Each row was made from one small tree. The marks that hang from a mark follow it in brackets, in alphabetical order. Every link used is in the known rows. Write each row's tree.
Known rows
U(E): 12.9 -4.9 10.5 -6.6 9.9 -1.3 25.7 5.4 16.4 -5.9 34.9 38.4 -18.7 -3.8 2.3
 -3.6 20.8 -6.5 -14.1 -15.8 -6.6
X(W(E(B N))): 10.3 0.2 15.9 -18.7 -12.1 11.1 -25.8 -11.4 12.5 -5.2 15.3 13.0 8.0 13.4
 22.9 10.4 -6.6 14.7 4.0 -8.6 -12.2
W(E(N(U))): 17.5 -4.3 9.7 3.4 -30.6 3.1 -15.9 -10.0 -9.8 -9.1 -5.7 19.0 -14.0 -6.9
 24.7 -3.1 22.4 1.3 -10.9 -5.7 5.0
N(X): 9.2 9.2 -2.7 7.9 41.9 -10.9 18.6 16.8 2.3 9.2 26.4 6.8 -5.2 -17.0 22.3
 14.4 14.7 -0.2 -2.9 -13.4 10.2
A(E N(W) X): -13.8 -4.6 -23.4 -14.4 -18.8 -24.2 -7.9 -34.3 2.7 5.2 44.7 10.4 -7.2
 11.4 -59.7 -22.1 22.1 15.6 -3.3 64.7 -5.3
E(B X): -4.0 -9.4 -4.9 -14.0 29.6 -9.2 18.4 2.4 18.9 5.5 -5.8 2.3 16.2 -12.9 1.9
 6.4 -38.6 -9.6 12.7 -29.4 5.2
U(E(N)): 4.7 -7.1 13.3 -10.6 -5.3 -2.4 11.2 6.8 4.1 -9.2 11.5 29.2 -25.5 1.5 10.9
 0.6 29.2 -7.1 -9.6 -11.8 -7.3
W(E(X)): 21.3 -7.7 14.5 -4.4 30.5 -11.2 19.4 -8.3 10.8 -8.2 24.8 33.6 -7.4 -29.3
 22.5 9.4 -23.5 -7.5 -7.7 -21.4 4.5
X(W(E(B))): 19.5 0.3 13.5 -13.4 3.8 11.0 -11.5 -14.5 24.1 -2.7 39.7 23.7 16.6 8.9
 17.4 7.6 -16.7 16.1 3.3 -9.7 -11.7
W(E(B N)): 10.6 -5.5 17.2 -15.0 -0.7 -1.1 -24.3 -2.9 1.4 -10.9 -12.5 17.7 -0.5 5.9
 -0.3 11.2 -4.0 7.8 8.1 -16.9 4.2
N(U X): 1.9 8.0 -9.7 15.3 10.8 0.1 13.9 12.1 -3.0 8.3 2.4 -6.9 -0.1 -10.7 26.9
 3.0 18.5 -1.5 -5.6 -5.2 11.0
W(E(B X)): 12.2 -7.8 14.3 -13.8 29.2 -2.2 5.7 -5.7 16.7 -10.7 -4.0 24.0 12.6 -12.8
 3.6 11.7 -46.9 -5.4 8.2 -22.3 3.7
A(C E X): 9.0 -2.9 -20.2 15.4 -5.8 -24.8 -3.2 -38.8 1.5 10.5 34.2 31.3 -15.0 0.3
 -31.6 -10.7 17.3 18.3 -1.9 12.7 4.2
A(C): 26.1 -3.6 -11.8 23.6 10.0 -15.3 11.8 -9.8 -9.4 9.6 36.2 21.7 -11.7 -10.1
 0.2 -2.4 11.6 6.9 -5.9 -27.2 1.0
N(W X): 0.9 11.2 -7.4 14.3 29.5 -4.3 15.0 23.8 -0.2 10.9 25.9 -13.3 2.3 -11.0
 0.0 3.7 15.1 1.9 -5.0 -2.1 3.8
U(E(W)): 3.5 -6.0 18.2 -11.9 4.9 -4.3 31.1 -0.9 13.9 -8.4 15.1 23.7 -37.2 -5.8
 -25.9 -0.3 -6.4 -14.3 -13.2 -17.6 -9.2
A(C E N(W)): 10.2 -11.4 -20.4 15.4 -18.1 -10.1 -9.3 -32.6 -32.3 2.6 39.3 10.8 -6.9
 17.2 -53.7 -21.4 23.7 13.9 -5.6 59.9 -5.7
E(N X): -3.1 -8.0 -1.2 -8.1 14.3 -20.0 18.1 2.4 0.0 4.0 -3.4 5.0 -14.1 -24.1
 31.3 7.9 -7.4 -13.4 0.5 -23.1 3.4
E(N(W) X): -9.4 -5.7 -6.1 -2.1 4.1 -14.9 15.3 9.3 -2.5 6.3 -4.4 -14.2 -7.0 -16.9
 8.2 -3.4 -6.4 -11.7 -1.5 -11.9 -1.1
E(N(U X) W): -14.6 6.1 -0.9 4.1 -9.8 -2.5 1.1 9.6 -18.1 5.5 -45.8 -29.8 -25.7 -9.0
 6.8 6.7 -0.1 -12.8 -4.0 -3.5 11.1
N(W): 9.7 -2.2 -7.4 8.4 6.7 -9.0 18.4 5.7 4.5 9.5 40.6 -0.1 -4.2 -10.3 -11.6
 -9.4 14.2 5.0 -9.4 -12.8 -1.4
W(E): 33.3 -3.3 15.0 -1.0 16.9 -7.9 5.7 -7.2 6.2 -7.0 41.8 40.4 -13.4 -15.1
 12.1 5.4 9.1 6.9 -11.2 -18.2 3.6
W(E(N(U) X)): 8.0 -6.9 11.6 -1.9 -16.0 -2.5 -2.8 -10.2 -4.0 -11.4 -25.4 11.1 -8.4
 -16.4 37.1 -1.6 -9.6 -12.4 -6.0 -9.0 4.1

Which tree is each row?
-11.1 -4.1 -5.9 -4.6 -11.1 -1.4 -11.9 10.9 -0.4 5.0 -15.0 -21.6 9.3 12.3
 -24.1 -2.8 2.5 5.2 9.5 -11.3 -2.2 | E(B N(W))
-18.3 0.6 -13.5 -10.1 10.2 5.0 -17.5 -1.0 -15.2 1.6 1.2 -16.3 20.1 26.5
 -53.7 -4.6 4.3 9.3 15.0 70.6 1.6 | A(E(B) N(W X))
-1.3 3.3 -11.7 29.2 -1.3 -0.8 -16.8 -3.1 -36.6 7.0 -3.8 -14.4 -10.5 11.9
 -17.3 -1.1 28.4 8.2 0.9 36.1 3.4 | A(C E(N(W X)))
-27.2 -10.4 -1.8 -17.6 -19.9 -2.5 4.6 -3.7 -2.7 1.9 -77.2 -35.3 -3.0
 -4.9 -13.0 -2.8 -53.7 -23.0 12.3 -17.9 3.2 | E(B N(U) W X)
-19.6 -8.9 -0.1 -7.2 -21.8 -11.3 17.7 -5.8 -9.5 2.3 -49.6 -23.8 -24.8
 -20.7 7.9 -3.6 -33.1 -23.6 -3.1 -17.8 2.8 | E(N(U) W X)
7.7 11.8 9.6 3.5 29.6 12.3 -12.1 18.2 5.2 -7.2 -0.6 -4.1 20.2 6.1 -19.8
 10.9 -12.8 9.0 6.5 1.5 3.6 | N(W(E(B)) X)
-19.4 -3.9 13.2 -29.9 -7.9 11.5 5.4 0.2 25.6 -8.7 -8.1 5.9 12.4 12.4
 24.6 5.0 -27.7 -11.3 9.3 -7.1 -22.2 | U(E(B N X(W)))
-15.3 12.2 3.6 -4.5 -10.1 31.2 2.0 7.7 23.3 -4.5 -2.7 -5.9 25.4 28.7
 23.4 0.3 -1.2 -0.5 2.8 10.3 -15.6 | N(U(E(B)) X(W))
1.6 8.5 -6.9 19.4 -2.5 3.3 -16.9 -18.1 -21.7 11.8 21.3 1.9 -8.7 13.7
 28.5 7.3 26.9 13.4 -0.7 35.0 -6.2 | A(C E(N(X(W))))
-17.6 -0.9 -14.0 -5.2 -27.8 -21.3 -14.0 -18.5 3.9 10.0 12.3 -1.8 -15.1
 4.0 -35.6 -14.2 29.1 15.5 -1.4 29.5 1.2 | A(E(N(W)) X)
-28.0 -6.4 -10.5 -2.6 -28.3 6.8 -4.1 5.3 -2.0 3.2 -55.8 -41.0 22.9 7.4
 -6.1 -14.0 -27.5 -11.6 11.3 -6.8 -2.5 | E(B N(U W) X)
-1.3 -4.8 6.2 0.4 -10.3 13.7 -3.2 -6.9 10.0 -11.5 -25.3 -12.1 29.5 2.0
 -14.0 -12.1 -43.2 -6.1 3.7 -2.8 -0.9 | N(U W(E(B X)))
-18.1 -3.8 -11.6 2.0 -41.5 11.3 -17.0 6.4 -7.3 5.2 -37.2 -35.7 15.4 19.9
 -17.9 -15.1 6.0 1.9 8.8 -3.1 0.5 | E(B N(U W))
-25.6 8.1 -12.5 9.2 -16.6 14.4 -18.5 22.4 -13.0 5.7 -52.1 -47.4 21.2
 17.1 -7.7 -2.6 6.9 -0.6 13.1 7.3 6.1 | E(B N(U W X))
-10.7 7.5 -4.1 -6.3 23.9 -2.8 -11.5 22.4 -3.8 5.0 -30.0 -14.2 6.8 3.7
 9.1 19.4 4.2 1.4 17.3 -11.2 10.3 | E(B N(X))
-18.8 9.9 -6.1 -0.6 13.8 3.7 -13.0 28.6 -6.8 5.5 -28.1 -34.2 14.4 9.8
 -13.3 10.6 3.5 3.4 14.9 -0.1 2.1 | E(B N(W X))
9.5 -11.8 -8.8 14.3 -0.3 1.4 -8.5 -24.0 -10.8 5.8 6.4 16.4 6.7 16.4
 -35.4 -4.9 -2.3 14.2 10.3 8.5 4.8 | A(C E(B))
-2.2 3.5 -17.4 1.7 1.2 -5.1 4.2 1.4 -16.8 2.3 7.5 -2.0 0.7 -2.1 7.8 -1.9
 22.4 -1.1 -4.9 31.9 7.6 | A(N(U X))
22.5 16.3 13.1 0.3 29.9 5.2 1.2 -1.4 13.3 -1.3 55.3 21.2 -1.1 -8.8 46.2
 17.1 6.8 13.4 -9.0 3.1 -6.4 | N(X(W(E)))
12.4 14.4 13.4 -6.9 26.6 15.5 -14.3 3.4 18.2 -2.3 26.3 10.4 21.9 8.4
 25.9 20.5 -17.1 14.2 5.7 -0.6 -7.3 | N(X(W(E(B))))
15.0 -3.6 9.8 1.3 19.5 -5.3 17.7 -2.7 9.6 -7.6 25.0 12.2 0.2 -21.1 0.3
 -0.7 -24.0 -5.5 -8.1 -9.3 -3.1 | N(W(E(X)))
9.7 9.7 7.5 9.1 -5.0 6.3 -16.6 5.3 -15.0 -8.3 -21.4 4.7 -9.9 -6.1 35.1
 10.1 21.3 0.0 -5.7 4.2 11.0 | W(E(N(U X)))
1.4 -4.4 1.0 10.6 -32.4 15.9 17.7 4.6 9.1 -5.0 14.1 2.1 -1.8 10.5 -13.9
 -25.6 23.4 -6.9 -16.8 2.2 -11.6 | N(U(E) W)
-3.1 -7.3 11.8 -14.5 -16.7 8.1 -14.2 -7.6 1.0 -12.4 -53.8 1.3 13.4 1.3
 15.9 1.9 -32.8 -10.2 7.8 -11.4 6.4 | W(E(B N(U) X))
12.7 12.5 4.1 20.0 -0.4 14.2 -3.2 8.9 -6.7 -6.9 4.7 -7.6 6.2 -3.6 5.7
 -3.8 12.2 3.5 -12.1 11.7 5.6 | N(U W(E) X)
-12.7 -7.6 10.6 -13.2 -26.2 17.1 11.1 -1.7 14.7 -9.7 -37.6 -4.6 -7.4
 17.1 -41.4 -11.1 -25.8 -14.0 -0.3 -11.4 -5.3 | N(U(E(B W)))
-3.5 10.9 -14.5 23.8 0.1 5.3 11.4 17.1 -4.0 11.0 4.1 -27.7 8.6 -4.7 4.7
 -9.1 17.9 -0.7 -7.9 6.7 5.8 | N(U W X)
-8.0 11.2 -7.4 9.0 13.8 -7.0 -0.1 26.7 -11.9 8.1 0.9 -21.0 -6.8 -6.6 7.1
 7.8 26.1 1.0 0.2 0.8 2.5 | E(N(W X))
